What can hang from each mark
runid: luku
medo: luku luti rebobas toze
toze: deme medo
luku: deme medo runid
luti: medo
deme: repu

Every row comes from one small tree of marks. Brackets hold a mark, then the marks that hang from it, in alphabetical order. Every link used is in the known rows. Which tree was each row made from?
Known rows
[runid [luku deme medo]]: | -0.07 | +0.90 | -0.22 | -0.03 | +0.76 | +1.66 | -2.78 | -1.43 | +0.11 | -1.73 | +3.00 | -0.20 | +0.50 | +4.86 | -1.35 | -0.17 | -0.35 |
[medo luku luti]: | -0.26 | +0.35 | +0.00 | +1.85 | -1.84 | +0.43 | +5.23 | -1.25 | +4.12 | +1.42 | -2.49 | -1.21 | +0.29 | +1.86 | -1.78 | +1.25 | +2.75 |
[medo luti]: | +0.16 | -0.39 | +1.44 | +0.41 | -1.70 | -0.35 | +3.51 | -2.18 | +2.02 | +1.12 | -0.60 | -0.44 | +1.25 | +1.63 | -2.31 | +0.75 | +1.13 |
[medo luti toze]: | +1.75 | -0.37 | +1.07 | +1.50 | -2.04 | +1.01 | +2.15 | -1.14 | +0.89 | +0.42 | -0.85 | -1.55 | +1.70 | +1.09 | -1.25 | +1.02 | +5.05 |
[luku deme [medo luti rebobas toze]]: | +1.16 | -1.76 | -1.28 | -0.27 | -1.44 | +0.56 | -0.63 | -1.50 | -0.71 | -1.01 | +2.61 | -2.23 | +0.39 | +3.27 | -1.21 | +0.71 | +2.08 |
[luti [medo rebobas]]: | +0.98 | -2.18 | -0.36 | -2.14 | +1.43 | +1.32 | +3.01 | -0.98 | -0.89 | -0.08 | +2.46 | -1.25 | +1.23 | -1.14 | +0.22 | -0.44 | +1.50 |
[luti medo]: | -0.04 | -1.55 | +0.28 | -1.01 | -0.37 | +0.96 | +3.85 | -0.82 | +0.17 | +0.13 | +2.34 | -1.02 | +1.29 | -0.62 | +0.77 | -0.82 | +0.14 |
[runid [luku [medo rebobas toze]]]: | +1.78 | -0.31 | +0.34 | +0.30 | +2.15 | +2.36 | -5.35 | -1.45 | -0.72 | -1.56 | +2.74 | -0.52 | +1.39 | +2.78 | -0.19 | +0.07 | +3.85 |
[luku medo runid]: | -2.06 | -1.38 | +2.80 | +1.77 | -1.13 | +0.14 | -3.85 | -2.65 | +1.39 | -1.02 | +4.83 | +1.42 | +2.26 | +0.95 | +0.73 | +0.86 | -1.07 |
[luku medo]: | -0.40 | -2.16 | +0.89 | +1.50 | -0.97 | -0.27 | -3.34 | -1.52 | +1.18 | -0.03 | +3.41 | -0.39 | +1.26 | +1.84 | +1.30 | -0.40 | -1.47 |
[luti [medo rebobas toze]]: | +2.11 | -2.19 | -0.58 | -1.33 | +1.25 | +2.29 | +2.12 | -0.25 | -1.70 | -0.60 | +2.22 | -2.00 | +1.54 | -1.56 | +0.95 | -0.27 | +4.19 |
[luku [deme repu] medo]: | -0.81 | -1.74 | -0.56 | +1.28 | +0.50 | +0.11 | -0.84 | -0.96 | +0.42 | -0.91 | +5.01 | -0.04 | -0.20 | +1.96 | -0.58 | -0.54 | -3.08 |
[luti [medo luku]]: | -0.30 | -1.05 | -0.68 | +0.04 | -0.45 | +1.54 | +5.01 | -0.13 | +1.66 | +0.31 | +0.99 | -1.55 | +0.59 | -0.46 | +1.15 | -0.48 | +1.31 |
[medo rebobas]: | +1.76 | -1.16 | -0.07 | -0.18 | +2.96 | +1.27 | -1.66 | -0.72 | -0.66 | -0.12 | +1.15 | -0.24 | +1.42 | +0.20 | -1.15 | +0.73 | +1.44 |
[medo luti rebobas [toze [deme repu]]]: | +3.10 | -2.34 | -1.26 | +1.08 | +1.75 | +1.58 | +4.22 | -2.22 | -1.02 | +0.84 | +1.12 | -1.29 | +0.78 | -1.32 | -2.83 | +1.45 | +6.31 |
[luti [medo [luku runid]]]: | -1.14 | -0.66 | +0.28 | +0.21 | -0.54 | +1.74 | +4.83 | -0.64 | +1.74 | -0.15 | +1.73 | -0.67 | +1.07 | -0.89 | +0.78 | +0.18 | +1.44 |
[deme repu]: | +0.37 | -1.31 | +1.14 | +2.24 | +3.27 | +0.92 | +0.63 | -0.49 | +0.90 | +0.28 | +2.78 | +1.25 | +0.83 | -1.64 | -1.10 | -0.25 | -0.25 |
[runid [luku [deme repu] medo]]: | -0.04 | +0.39 | -0.04 | +0.42 | +2.13 | +1.74 | -2.40 | -1.46 | +0.10 | -1.67 | +3.91 | +0.38 | +0.20 | +3.58 | -1.75 | -0.39 | -0.20 |
[runid [luku medo]]: | +0.27 | +0.15 | +0.99 | +0.54 | +1.03 | +1.45 | -4.11 | -1.89 | +0.64 | -1.06 | +2.82 | +0.17 | +1.22 | +3.40 | -0.35 | -0.29 | +0.92 |
[toze deme [medo luti rebobas]]: | +0.91 | -1.10 | +0.19 | +1.34 | +0.78 | -0.05 | +0.54 | -2.37 | -0.11 | +1.14 | +0.20 | -1.07 | +0.51 | -1.10 | -4.70 | +2.77 | +2.27 |
[toze [deme repu] [medo luti rebobas]]: | +0.97 | -1.82 | +0.40 | +1.91 | +2.68 | +0.02 | +1.32 | -2.39 | -0.08 | +1.14 | +1.43 | -0.19 | +0.05 | -2.98 | -5.30 | +2.43 | +2.45 |
[toze deme medo]: | -0.08 | -0.42 | +0.38 | +3.20 | +0.52 | +0.39 | -1.35 | -0.95 | +0.20 | +0.62 | +1.16 | -0.50 | +0.68 | -0.88 | -2.86 | +2.02 | -0.33 |

Which tree is each row?
| +1.01 | +0.10 | +0.74 | +1.07 | +0.90 | +2.12 | -4.60 | -1.33 | +0.12 | -1.44 | +2.67 | -0.36 | +1.42 | +3.18 | +0.12 | -0.17 | +2.81 | : [runid [luku [medo toze]]]
| +0.92 | -1.96 | -0.98 | +0.31 | -0.61 | +1.97 | +4.86 | -0.63 | -0.89 | +0.11 | +2.76 | -1.83 | +1.19 | -1.24 | +1.13 | -0.54 | +2.17 | : [luti [medo [toze deme]]]
| +0.07 | +0.65 | +1.90 | +2.11 | +2.31 | +1.48 | -5.20 | +0.17 | +1.20 | -0.93 | -0.72 | -0.31 | +1.20 | -1.29 | -2.61 | +3.19 | +3.59 | : [toze [medo [luku runid] rebobas]]
| -0.37 | +0.10 | -0.53 | +4.21 | +0.41 | +0.95 | -0.07 | -0.29 | +1.67 | +0.79 | -0.26 | -1.04 | -0.02 | -0.75 | -2.41 | +2.35 | +0.76 | : [toze deme [medo luku]]
| -0.13 | +0.88 | -1.24 | +0.95 | +2.43 | +2.58 | +0.70 | -0.06 | +1.03 | -1.22 | +0.43 | -0.08 | +0.40 | +1.28 | -1.96 | +2.28 | +2.06 | : [medo [luku deme runid] rebobas]
| -1.61 | +1.78 | -0.36 | +2.51 | -0.02 | +2.12 | +1.97 | +0.21 | +2.55 | -0.93 | +0.25 | +0.21 | +0.45 | +2.12 | -1.19 | +1.77 | +0.08 | : [medo [luku deme runid]]
| +0.21 | +0.07 | +1.24 | +0.04 | -0.04 | +0.85 | -1.96 | -2.71 | +1.18 | -0.58 | +2.05 | -0.08 | +1.13 | +3.73 | -1.32 | -0.05 | +1.80 | : [runid [luku [medo luti]]]
| -0.03 | -1.15 | +0.61 | +3.74 | +2.54 | +0.51 | -0.52 | -0.99 | +0.24 | +0.67 | +2.42 | +0.34 | +0.23 | -2.81 | -3.34 | +1.68 | -0.19 | : [toze [deme repu] medo]
| +1.23 | -0.70 | -1.70 | +4.14 | -0.94 | +1.92 | +7.12 | -1.02 | +2.64 | +1.37 | -0.98 | -1.74 | -0.14 | -0.32 | -1.53 | +1.42 | +5.93 | : [medo luku luti [toze [deme repu]]]
| -1.26 | +1.70 | +2.14 | +2.17 | -1.19 | +0.52 | -0.77 | -0.49 | +2.68 | -0.48 | -1.71 | -0.67 | +0.60 | +0.63 | -4.14 | +3.30 | +2.59 | : [toze [medo [luku deme runid] luti]]
| +0.99 | -0.30 | +0.53 | -0.21 | +2.22 | +1.65 | -4.64 | -2.02 | -0.09 | -1.21 | +2.86 | +0.04 | +1.18 | +3.07 | -0.74 | -0.05 | +1.92 | : [runid [luku [medo rebobas]]]
| +1.58 | -0.96 | -0.42 | +2.25 | -2.10 | +1.09 | +4.95 | -1.95 | +0.49 | +1.13 | +0.06 | -1.59 | +1.17 | +0.75 | -1.72 | +1.15 | +4.13 | : [medo luti [toze deme]]
| +0.61 | -0.60 | -0.71 | +2.35 | +0.69 | +0.46 | +1.78 | -1.70 | +1.38 | +1.26 | -1.18 | -1.57 | -0.17 | -0.86 | -4.35 | +3.11 | +3.35 | : [toze deme [medo luku luti rebobas]]
| -1.07 | -2.13 | +1.58 | +3.38 | -0.48 | +1.18 | -2.48 | -2.44 | +0.33 | -0.99 | +5.89 | +1.00 | +1.96 | -0.64 | +0.79 | +0.96 | +1.07 | : [luku [medo [toze [deme repu]]] runid]
| +1.97 | -2.57 | -1.65 | -0.81 | +1.13 | +2.32 | +4.03 | -0.83 | -1.96 | -0.08 | +2.90 | -2.05 | +1.17 | -1.75 | +0.64 | -0.17 | +3.60 | : [luti [medo rebobas [toze deme]]]
| -0.03 | +0.34 | -0.48 | +3.93 | -2.37 | +2.14 | +6.20 | -1.78 | +2.74 | +0.63 | -0.92 | -1.11 | +0.85 | +0.41 | -1.62 | +2.56 | +5.99 | : [medo [luku runid] luti [toze deme]]
| +1.74 | +0.12 | -0.49 | +2.60 | +2.42 | +3.76 | -1.69 | +0.53 | +0.45 | -1.35 | -0.10 | -0.82 | +1.54 | -0.68 | +0.05 | +2.41 | +7.18 | : [medo [luku runid] rebobas toze]
| +2.78 | -0.50 | -1.30 | +1.43 | +0.30 | +2.26 | +2.62 | -0.37 | +1.37 | +0.32 | -2.62 | -2.61 | +0.68 | +0.47 | -1.50 | +2.04 | +8.66 | : [medo luku luti rebobas toze]
| -1.42 | -1.56 | +0.70 | +0.45 | +2.15 | +0.88 | -2.36 | -2.17 | -0.47 | -2.08 | +6.53 | +1.55 | +0.74 | +0.43 | -1.77 | +1.12 | -1.34 | : [luku [deme repu] [medo rebobas] runid]
| +2.47 | +0.22 | -2.43 | +0.83 | +0.05 | +2.53 | +3.84 | +0.06 | +0.82 | -0.33 | -2.37 | -2.96 | -0.06 | +1.99 | -2.42 | +2.18 | +7.41 | : [medo [luku deme] luti rebobas toze]
| -1.17 | -1.88 | +1.89 | +2.37 | -2.89 | +0.29 | -0.08 | -3.71 | +1.15 | -0.40 | +4.16 | +0.26 | +2.07 | +0.70 | -0.31 | +1.53 | +2.18 | : [luku [medo luti [toze deme]] runid]
| -1.54 | +1.26 | -0.20 | +2.93 | +1.28 | +2.18 | +2.57 | +0.20 | +2.59 | -0.86 | +1.13 | +0.80 | +0.15 | +0.73 | -1.63 | +1.54 | +0.26 | : [medo [luku [deme repu] runid]]
| +0.66 | -1.81 | -1.87 | +1.66 | +0.26 | +2.56 | +6.45 | +0.04 | +0.62 | +0.32 | +2.03 | -1.91 | +0.31 | -1.92 | +1.29 | -0.34 | +3.53 | : [luti [medo luku [toze [deme repu]]]]
| +1.61 | -0.41 | -1.95 | +3.38 | +2.34 | +3.74 | +1.06 | -0.31 | +0.05 | -0.62 | +0.76 | -0.87 | +0.99 | -1.00 | -0.42 | +2.56 | +6.31 | : [medo [luku runid] rebobas [toze deme]]
| -1.81 | +0.91 | +1.36 | +1.46 | +1.88 | +1.66 | +1.35 | -0.90 | +0.33 | -1.69 | +3.95 | +2.20 | +1.00 | +0.34 | -2.92 | +1.37 | -1.85 | : [luku [deme repu] runid]
| -2.50 | -0.99 | +1.38 | +1.55 | +0.41 | +0.57 | -1.48 | -1.99 | +0.61 | -1.89 | +6.42 | +1.75 | +0.80 | +1.02 | -1.24 | +0.74 | -2.70 | : [luku [deme repu] medo runid]
| +3.20 | -2.19 | -1.81 | +2.12 | +3.97 | +2.74 | +0.20 | -0.54 | -2.16 | -0.10 | +2.66 | -0.80 | +0.98 | -1.99 | -0.85 | +0.87 | +4.57 | : [medo rebobas [toze [deme repu]]]
| -1.57 | -0.94 | +0.93 | -0.87 | -1.38 | +0.00 | -0.22 | -3.39 | +0.29 | -1.51 | +4.18 | +0.31 | +1.07 | +2.78 | -2.60 | +1.85 | -0.35 | : [luku deme [medo luti rebobas] runid]
| -0.11 | +0.87 | +0.10 | -0.51 | -0.29 | +1.13 | -1.01 | -2.28 | +0.64 | -1.26 | +2.31 | -0.44 | +0.43 | +5.20 | -2.26 | +0.11 | +0.53 | : [runid [luku deme [medo luti]]]
| +0.65 | +0.77 | +0.14 | +1.63 | +2.20 | +1.39 | -4.10 | +1.04 | +0.71 | -0.92 | -1.25 | -1.43 | +0.20 | +0.14 | -2.92 | +2.64 | +2.60 | : [toze [medo [luku deme] rebobas]]
| +1.00 | +1.12 | -1.54 | +2.43 | -2.53 | +2.04 | +4.95 | +0.27 | +2.36 | -0.02 | -2.55 | -2.62 | +0.00 | +2.76 | -1.67 | +1.64 | +5.34 | : [medo [luku deme] luti toze]
| +2.66 | -0.12 | -2.90 | +2.28 | +3.55 | +3.76 | +0.37 | +1.77 | -0.24 | -1.24 | +0.03 | -1.90 | -0.18 | +0.04 | -0.85 | +1.40 | +5.82 | : [medo [luku [deme repu]] rebobas toze]
| +0.96 | +0.06 | +1.02 | +0.61 | -0.14 | +1.56 | -2.70 | -2.20 | +0.67 | -0.95 | +1.88 | -0.63 | +1.35 | +3.49 | -0.84 | +0.09 | +3.67 | : [runid [luku [medo luti toze]]]
| +0.55 | -0.54 | -1.73 | +0.43 | -0.79 | +2.67 | +4.99 | +0.96 | +0.48 | -0.72 | +0.93 | -2.62 | +0.37 | +0.15 | +1.18 | -0.18 | +3.12 | : [luti [medo [luku deme] toze]]
| +0.48 | +1.72 | -0.04 | +0.34 | +3.16 | +2.52 | -0.30 | -0.65 | -0.12 | -1.52 | +2.19 | +0.71 | +0.31 | +2.92 | -2.93 | +0.03 | +0.48 | : [runid [luku [deme repu]]]
| +0.69 | -0.50 | -1.17 | +3.11 | +2.23 | +1.29 | -0.96 | -0.47 | +0.61 | +0.59 | -0.10 | -1.20 | -0.05 | -1.28 | -2.93 | +2.73 | +2.17 | : [toze deme [medo luku rebobas]]
| +0.70 | -1.64 | -1.31 | -1.09 | +1.31 | +1.86 | +4.37 | -0.32 | +0.60 | +0.10 | +1.15 | -1.76 | +0.55 | -1.00 | +0.60 | -0.10 | +2.72 | : [luti [medo luku rebobas]]
| +1.81 | -1.70 | -1.61 | -0.26 | +1.13 | +2.78 | +3.28 | +0.48 | -0.24 | -0.43 | +0.96 | -2.57 | +0.86 | -1.35 | +1.29 | +0.08 | +5.38 | : [luti [medo luku rebobas toze]]
| -0.28 | +0.80 | -0.70 | -0.08 | +0.23 | +1.47 | +4.72 | -1.77 | +2.15 | -0.28 | -1.11 | -0.56 | +0.24 | +1.89 | -3.93 | +2.83 | +3.73 | : [medo [luku deme runid] luti rebobas]
| -1.35 | +0.90 | +1.34 | +2.04 | -1.91 | +0.72 | +4.81 | -2.02 | +4.29 | +0.66 | -1.51 | +0.08 | +1.01 | +1.23 | -2.22 | +2.17 | +2.95 | : [medo [luku runid] luti]
| +1.00 | -1.74 | +0.01 | +2.64 | +4.33 | +0.80 | -1.52 | -1.19 | -0.85 | +0.48 | +2.51 | +0.13 | +0.19 | -3.44 | -3.88 | +2.04 | +1.24 | : [toze [deme repu] [medo rebobas]]
| +1.53 | -3.23 | -0.69 | +1.03 | -1.09 | +0.23 | -0.34 | -2.79 | -0.16 | +0.42 | +2.93 | -1.73 | +1.02 | +1.08 | -0.14 | +0.59 | +3.26 | : [luku [medo luti rebobas [toze deme]]]
| -1.65 | +1.17 | +0.34 | +1.87 | -0.86 | +0.97 | +6.52 | -1.52 | +3.72 | +0.05 | -0.40 | +0.32 | -0.02 | +1.34 | -3.55 | +2.08 | +1.90 | : [medo [luku [deme repu] runid] luti]
| +1.10 | -0.31 | +2.32 | +0.28 | +0.91 | -0.08 | -3.38 | -1.15 | +0.46 | +0.03 | -1.11 | -1.02 | +1.27 | -0.59 | -4.13 | +2.60 | +3.54 | : [toze [medo luti rebobas]]
